Each row was made from one small tree. The marks that hang from a mark follow it in brackets, in alphabetical order. Every link used is in the known rows. Write each row's tree.
Known rows
pivu(tasut(timezi(deder famam nukil tegipu))): [ 19,  -2,   4,   5,   3, -16,  16,  -7, -32,   2,  -1,  -7,   8,  -2,   8,
  34,  -7,   1,  13, -12,  -8,  -5, -11,  11,  39, -10,  -8,  39,   4,  -7,
   2, -14, -11,  -6, -14,  16,  -2]
videk(lobedid): [-24,  -3,  -5,  -7, -16,  18, -13, -41,  16,  30,  -6,   1, -17, -20,   4,
   8,   7, -33,  -5, -19,   7,   1,  55,  -2,  12,  26,  -6, -23, -10,   8,
   3,  12,   4,   1,  16,   6,   3]
timezi(deder(dulek) famam nukil): [ 25,  26,  -1,  -5,  26, -11,  38,  -9,  -8,  -1,  14,  13,  -7,  16,   1,
  10,   4, -11,  14,   2,  -3,  -1, -39, -21, -43,  11, -14,  36,  11,   4,
   6,   7,  13,   8, -10,  12,   4]
tegipu(timezi(deder famam nukil)): [ 13,   2,  10,   2,  20, -15, -27, -16, -29,   4,   2,  -5,  14,  10,  -1,
   6, -15,   0,   1,   9,   2,  -8,  -7,   0,   7,  13,  -4,  -1,   9,   4,
  -3, -14, -17,  -7,   3,  19, -16]
dulek(deder(timezi(famam tegipu)) videk(lobedid)): [-17,   7, -17, -10,  -7,  18, -54,  44,  -6, -17,  11,  22,   6,  -1, -15,
 -22,  -2,   5,  -5,  21,   2,   8, -14,  -2,  -6,  -2,   4,  -9,  -1, -16,
 -16, -14,   5,  -4,   0, -35,  10]
lenof(lobedid(tegipu(timezi(deder(dulek(videk)) nukil)))): [ -9, -13, -10,  13,  -4,  13,  48,   4,  26,   1, -16,  11,   0,   5,  -2,
 -15,   9,   0, -19,  -2,   1,   0,   0,  16,  -5,  -8,  15, -21,  -3,   9,
   0,  -3,  -5,   4,  19,   1, -20]
pivu(lenof tasut(timezi(deder famam nukil tegipu))): [ 16, -13,  23,   5,   1,  -4,  12,  19, -55,  -8,   2, -19,  10, -18,   8,
  28, -14,   7,   7, -10,   0, -10,  -2,  16,   9, -11, -11,  46,  -2,   5,
   2,  -6, -10, -10, -17,  21,  -6]
timezi(deder(dulek) nukil tegipu): [ 21,   8,   6,   2,  21, -15,  29, -11,  13,  -6,   3,  21, -20,  21,   2,
   1,  -2, -10,  10,  -4,   6,  -6, -51, -26, -11, -12, -13,  16,   7,  -8,
  -1,  11,  18,   5,   7,   2,  17]
deder(dulek timezi): [-20,  12,  -5, -12, -10,  -9, -20, -19,  56,   7,   7, -24, -18,   4,   9,
 -16,  20,   7,   3,   0,  -8,  13,  38, -15, -16,  13,   9, -35, -10,   7,
  12,  35,  14,   9,  -2, -29,  28]
deder(dulek(videk(lobedid)) timezi(famam nukil tegipu)): [ -2,   5,  -3, -12,  12,  -1, -11,  15,  35, -13,  18, -14,   0,  -3,  -6,
 -34,   0,   1,   7,  10,   2,   5, -50, -11, -29,  -8,   8, -24,  10, -20,
   0,   6,  35,   7,  -5, -26,  32]
pivu(lenof(lobedid(tegipu)) tasut(timezi(deder famam))): [  3, -17,  14,  10, -19,  19,  64,  29, -37,  -3, -13, -15,  14, -32,   9,
  21,   9,   7,  -8, -10,  -9,  -5,  29,  29,  -4, -15,   3,  33, -14,  18,
   6,  -7, -20,  -2, -10,  18, -35]
dulek(deder(timezi(famam tegipu)) videk): [-10,  12, -21,  -2,  -5,   7, -60,  44,  -8, -22,  13,  27,   2,  22, -12,
 -11,  -2,  18,  -5,  24,   3,  10, -11,  -4,   9,  -4,   3,  13,   0, -17,
 -18, -11,   1,  -6,  -6, -39,  16]
deder(dulek timezi(famam nukil tegipu)): [ 12,  10,   3,  -7,  13, -12,   7,  -2,  35, -10,  15, -18,  -6,  10,   5,
 -19,  11,   1,  10,  11,   2,   3, -39, -25, -23,  -5,   3, -14,   8, -13,
   3,  15,  26,   8,  -3, -17,  23]
tasut(timezi(deder(dulek) famam nukil tegipu)): [ 23,   5,   6,  -4,   1, -19,  35,  -7,  -3,  -9,  -2,   7,   1,   9,   0,
  14,   2,  -7,  19,  -8,  -4,  -7, -48, -28,  20, -31, -10,  33,  12, -18,
   5,  -7,   1,   5,  -7,   3,   7]
lobedid(tegipu(timezi(deder(dulek)))): [ -4,  -9,   7,   9, -10,   0,  -8, -13,  22,   7, -20,   8, -12,   3,   3,
  -6,  -2,  19,  -9,   3,   1,   1,  27,   1,  16,  -2,   5, -50, -13,   5,
  -5,  11,  -9,   4,  14,   6, -10]
tasut(timezi(deder famam)): [  5,   9,   3,  -6, -17,  -9,   0, -18, -18,   7,  -8,  11,   1,   0,   1,
  30,   2,  -7,  13,  -9, -10,   0,  15, -18,  39, -11,  -8,  36,   1,  -6,
   7,  -8, -18,   1,  -8,  -2,  -4]
tegipu(timezi(deder(dulek(videk(lobedid))) famam nukil)): [  0,   6,   3,  -7,  17, -11, -28,  -2,  -8,  -1,   9, -14,  16,  -1,  -8,
 -17, -14,   4,   2,   7,  -3,  -5, -21,   5, -22,  10,   1, -18,  10,   3,
   2,  -8,  -3,  -1,  -3,  10,  -3]
tegipu(timezi(famam)): [ -9,   0,   2,   1,  -7,  -5, -60, -29,  -9,  14,  -1, -19,   9,   3,   1,
   3,  -4,   3,  -7,   1,   2,  -2,  43,   5,  32,  20,   3, -15,  -2,   0,
  -3,  -6, -20,  -6,   4,   9, -15]
dulek(deder videk(lobedid)): [-32,   6, -31,  -5, -16,  22, -41,  18,   0,   4,   5,  32,  -8,   3, -13,
  -5,   1,  -8, -11,  -4,   6,   9,  36,  11,   0,  18,  -3,   2,  -9,   7,
 -10,  -1,  -2,  -6,   5, -17,  11]
lobedid(tegipu(timezi(deder(dulek) famam nukil))): [ 15,  -7,   7,  11,   8,  -3,  15,  -5,   6,   0, -13,   8,  -2,   6,   1,
  -4,  -5,  13,  -5,   9,   5,  -3,  -9,  -1,  -2,  -4,   2, -34,  -1,   2,
  -5,   0,  -2,   3,   9,  18, -16]
lenof(lobedid(tegipu(timezi))): [-15, -20,  -6,  16, -20,  22,  33, -18,  24,  15, -25,   3,  -2,  -2,   6,
  -3,  17, -10, -26,  -7,   5,  -1,  43,  14,  25,   1,  15, -29, -11,  10,
  -3,  -4, -15,   1,  29,   6, -33]
tasut(timezi(nukil)): [ -6, -12,  -6,   3, -15, -11,  12, -40,   9,  16, -11,   0, -11,   6,   7,
  31,   2, -23,   5, -27,   6,  -1,  36,  -6,  53,  -3,  -5,  13,   2,   6,
  11,   4, -10,  -6,   5,   6,  11]

Which tree is each row?
[-16, -28,  12,  18, -16,  24,  22,  13, -16,  10, -12, -29,   5, -27,  12,
   4,   6,   8, -26, -11,   4,  -4,  65,  46,  -6,  12,  11,  -8, -21,  28,
   0,   6, -18,  -9,   5,  22, -32]	pivu(lenof(lobedid(tegipu(timezi))) tasut)
[  7, -21,  23,   7,  -3,  -6,   8,  12, -41,  -3,  -4, -19,   2, -18,  10,
  27, -14,   6,   4, -16,   3,  -9,  15,  20,  17, -10, -10,  34,  -7,  11,
   4,   4, -11, -12, -10,  18,   1]	pivu(lenof tasut(timezi(deder nukil tegipu)))
[  3,  31,  -8, -10,   6,  -3, -14,   4,  -4,  -3,  14,  20,  -9,  13,  -7,
   1,   2,   6,  10,   4, -11,   7, -15, -17, -24,   8,  -8,  37,   2,  -8,
   2,   5,   9,  10, -18, -11,  12]	timezi(deder(dulek(videk)) famam)
[-15,  -2, -12,  -2,  -3,   8,  -9,  -5,  33,   6,   2,  -7,  -6,  -5,  -6,
 -24,  -1,   2,  -5,  -8,   4,   5,   5,   9, -17,   9,   6, -36,  -1,   0,
   2,  10,  17,   6,   1,   2,  14]	deder(dulek(videk(lobedid(tegipu(timezi(famam nukil))))))
[ -4,   4,  -9,  -9,   8,   5,   8,  14,  39,  -7,  11, -10,  -5,  -7,  -4,
 -30,   4,   5,   3,  11,   0,  11, -23,  -2, -41,   2,  11, -40,   5,  -5,
   5,  11,  32,   9,  -5, -19,  25]	deder(dulek(videk(lobedid(tegipu))) timezi(famam nukil))
[-10, -12,  15,   0, -16,  -4, -19,  24, -22,  -7,   1, -20,  -1, -18,   4,
  11, -10,  23,   4, -17,  -7,  -1,  23,  21,  10, -15,  -3,  28, -13,   5,
   5,  11,  -6,  -6, -20,  -2,  14]	pivu(lenof tasut(timezi(deder(dulek(videk)) tegipu)))
[ 10,  -7,   2,  11,   9,  -2,  -3,   6,   4,  -5, -10,  14,  -1,  10,  -5,
  -8, -13,  19,  -6,  11,   5,   0, -16,   6,   2,  -5,   4, -28,   1,  -3,
  -8,  -5,   0,   1,   6,  10,  -7]	lobedid(tegipu(timezi(deder(dulek(videk)) famam nukil)))
[  5, -28,   8,  16, -14,  20,  77,  21, -29,   0, -10, -24,  13, -28,  11,
  23,   9,  -3, -11, -17,   2,  -6,  28,  38,  -2,  -8,   4,  30,  -8,  22,
   7,  -7, -12,  -7,  -6,  28, -31]	pivu(lenof(lobedid(tegipu)) tasut(timezi(famam nukil)))
[ -3, -12,  -4,  13,  -4,  11,  64,  -6,  30,   5, -18,   5,   0,   2,   4,
 -10,  16,  -7, -18,  -3,   1,  -3,   6,  10,  -9,  -6,  12, -26,  -4,  14,
   3,   2,  -8,   6,  23,   9, -30]	lenof(lobedid(tegipu(timezi(deder(dulek) nukil))))
[ 10,   9,   7,  -3,  19, -19, -19, -14,  -8,   0,   7, -15,  12,  10,  -1,
  -6,  -6,   6,   4,   7,  -3,  -5, -14,  -4, -16,  11,  -1,  -8,   8,   6,
   3,  -2, -10,   0,  -2,  14,  -9]	tegipu(timezi(deder(dulek) famam nukil))
[ -8, -10,  -3,   3,   3,  15, -21,   6,  -5,   4,  -8,  21,  -1, -10, -12,
  -8, -20,  -2,  -7,   3,   7,   1,  -3,  16,  10,   3,   1, -24,   1,  -7,
 -10, -15,   5,  -4,   9,   5,   1]	dulek(videk(lobedid(tegipu(timezi(deder famam nukil)))))
[ 25,  -2,   9,   1,   1, -14,  21, -11, -22,  -6,  -8,  17,   4,   8,   0,
  26,  -7, -13,  17,  -6,   1,  -9, -40, -23,  42, -29, -12,  40,  12, -19,
   0, -18,  -7,  -2,  -1,   6,  -1]	tasut(timezi(deder famam nukil tegipu))
[  0,   7,  10,  -2,   2, -10, -52, -18, -24,   7,  -1,  -6,  12,   4,  -2,
   4, -10,   9,  -1,  11,  -5,  -4,  18,  -3,  18,  13,  -1,  -6,   0,   0,
  -4, -10, -23,  -4,   1,   8, -19]	tegipu(timezi(deder famam))
[ -1,  14,   8,  -7,   3, -14, -43, -15,  -4,   4,   5, -17,  11,   5,  -1,
  -8,  -1,  15,   2,   7,  -9,  -2,  11,  -6,  -6,  10,   1, -13,  -1,   2,
   2,   2, -15,   3,  -4,   4, -11]	tegipu(timezi(deder(dulek) famam))
[ -7,  17, -15,  -5,  -7,   4, -27,  16,  -5,  -7,   9,  12,   0,  14,   0,
   2,  15,   5,  -2,  19,  -2,   9,  25, -12, -10,  15,   0,   5,  -5,   6,
  -6,   3,  -9,  -2,  -3, -23,  -4]	dulek(deder(timezi(famam)))
[-32,   8, -19, -11, -15,   9, -25, -19,  43,  16,   7,  -2, -21,  -3,  -3,
 -16,   9,  -9,  -2, -20,  -1,  10,  37,   1, -12,  18,   1, -16,  -8,   3,
   8,  24,  20,   8,  -1, -14,  31]	deder(dulek(videk(lobedid)))
[-10,  11, -10, -15,  10,  -1,  -7,   8,  34,  -5,  20, -19,  -1,  -5,  -4,
 -28,   5,  -2,   7,   7,  -4,  11, -18,  -4, -43,  10,   8, -26,   8,  -3,
   9,  12,  30,   7, -10, -22,  31]	deder(dulek(videk(lobedid)) timezi(famam nukil))
[ 38,  11,  11,   5,  28,  -6,  18,  -3, -32,  -8,   5,  32,  -5,  18,  -2,
  18, -11, -17,  12,   9,   9, -11, -68, -27,   5,  -9, -18,  46,  16, -21,
 -12, -17,  10,  -1,   3,  13,  -3]	timezi(deder famam nukil tegipu)
[ 13, -10,   8,   3,  -4, -17,  17, -19,  -5,   0, -14,  18,  -7,   9,   2,
  26,  -8, -14,  13, -14,   3,  -8, -20, -18,  52, -28, -11,  24,   7, -13,
   2,  -8,  -8,  -4,   7,   1,   8]	tasut(timezi(deder nukil tegipu))
[  8,   5,   1,  -2,  12,  -6,  -7, -14,   4,   3,   9,  -7,  -4,   6,   6,
   7,   2, -11,   3,  11,   5,   4,   3, -11,  -2,  16,   1,  -3,   7,   0,
   3,   2,   9,  -3,   0,  -8,   9]	deder(timezi(famam nukil))
[ -4, -20,  12,   7,  -8,   5,  57,  15, -34,   2,  -5, -26,  12, -24,  12,
  25,   4,  -8,  -6, -21,  -5,  -7,  31,  33,  -8,  -2,   0,  44,  -7,  31,
  14,  -1, -20,  -9,  -7,  19, -21]	pivu(lenof(lobedid) tasut(timezi(deder nukil)))
[-17,   2, -21,  -4, -12,  26, -27,  46,   2, -13,   1,  28,   2,  -5, -12,
 -19,   1,  11, -10,  23,   3,  12,   5,   7, -14,   1,   8, -28,  -6,  -4,
 -15,  -9,   5,  -2,   1, -28,   3]	dulek(deder(timezi(famam)) videk(lobedid(tegipu)))
[ 17,   4,   3,  -2,  -1, -14,  26, -18, -22,   4,  -5,  11,   3,   5,   2,
  33,  -3, -16,  16,  -9,  -4,  -4, -10, -15,  29, -11, -11,  40,  10,  -3,
   8, -12, -12,  -2,  -7,   9,  -2]	tasut(timezi(deder famam nukil))
[  9,   8, -10,   1,   7,   0, -11,  23, -10, -16,  10,  16,   2,  20,   0,
   0,   8,  -1,   0,  22,   7,   2, -20, -15,  -8,   1,  -3,   7,   4,  -4,
 -12,  -4,   0,  -5,   3, -16,   0]	dulek(deder(timezi(famam nukil tegipu)))
[ 24,  15,   2,  -6,  27,  -3,  19,  14,  -7, -14,  14,  22,  -2,   9, -10,
 -10,  -9,  -9,  15,   6,   2,  -6, -87, -21, -29, -13, -12,  29,  16, -23,
  -6,  -9,  26,   7,  -5,   1,  14]	timezi(deder(dulek(videk(lobedid))) famam nukil tegipu)
[ -2,  -9,  -2,  13, -11,  20,  42,  -4,   5,   7, -20,  11,   6,  -3,   2,
  -2,  14,  -5, -19,   4,  -1,  -4,  14,   7,  10,  -5,  11, -12,  -6,   5,
  -5, -14, -17,   3,  20,   8, -41]	lenof(lobedid(tegipu(timezi(deder famam))))
[ -2,   1,   6,  -1,  13, -22, -23, -24,   8,   6,   0, -14,   2,  12,   3,
  -6,  -8,   5,  -1,  -1,  -1,  -4,   7,   0,  -6,  12,   0, -25,   2,  14,
   5,   9, -11,  -2,   6,  10,  -1]	tegipu(timezi(deder(dulek) nukil))
[ -5, -29,  11,  12, -15,  11,  49,  11, -25,   1,  -7, -31,   9, -23,  12,
  19,   6, -11,  -9, -25,   4, -10,  27,  32,  16, -11,   2,  35,  -7,  17,
   8,  -2, -12, -11,  -1,  18, -16]	pivu(lenof(lobedid) tasut(timezi(nukil tegipu)))
[ -4, -19,   4,   5,  -6,  19,   7, -24,   6,  18, -16,  -3,  -1, -23,   1,
  -5,  -4, -16,  -9,  -4,  12,  -5,  22,   8,  11,  11,   2, -55,  -4,   3,
  -6,  -6,   2,  -1,  22,  24, -17]	videk(lobedid(tegipu(timezi(famam nukil))))
[ -4,  14, -12,  -9,  14, -10, -16,   8,  33,  -9,  21, -12,  -5,  13,  -2,
 -20,   4,   8,   6,  10,  -2,  12, -16,  -7, -32,   8,   8,  -8,   8,  -4,
   8,  15,  26,   5, -14, -27,  34]	deder(dulek(videk) timezi(famam nukil))
[  4,  21,  -5,  -9,   2,  11,  11,  11,   2,  -2,   4,  24,  -9,  -3,  -8,
  -7,   2,   4,   8,   6,  -8,   6, -22, -11, -31,   1,  -6,   9,  -1,  -9,
  -2,   2,  15,  13,  -9,  -5,   5]	timezi(deder(dulek(videk(lobedid(tegipu)))) famam)
[-23,   2,   2,  -9,  -4,  -8, -60, -13,  13,   9,  -1, -14,   5,  -5,  -6,
 -20,  -8,  12,  -4,  -2,  -7,   0,  24,   7,   0,  10,   5, -39,  -5,   5,
   2,   6, -10,   1,   3,  -4,   5]	tegipu(timezi(deder(dulek(videk(lobedid)))))
[ -8,  14,  -6, -10,  -1,  -4, -44,  15,  38, -15,  16,  -9,  -6,   9,  -5,
 -29,   5,  19,   6,  15,  -5,  11, -22, -17,  -6, -10,   9, -11,   1, -26,
  -3,  11,  25,   8, -11, -40,  34]	deder(dulek(videk) timezi(famam tegipu))
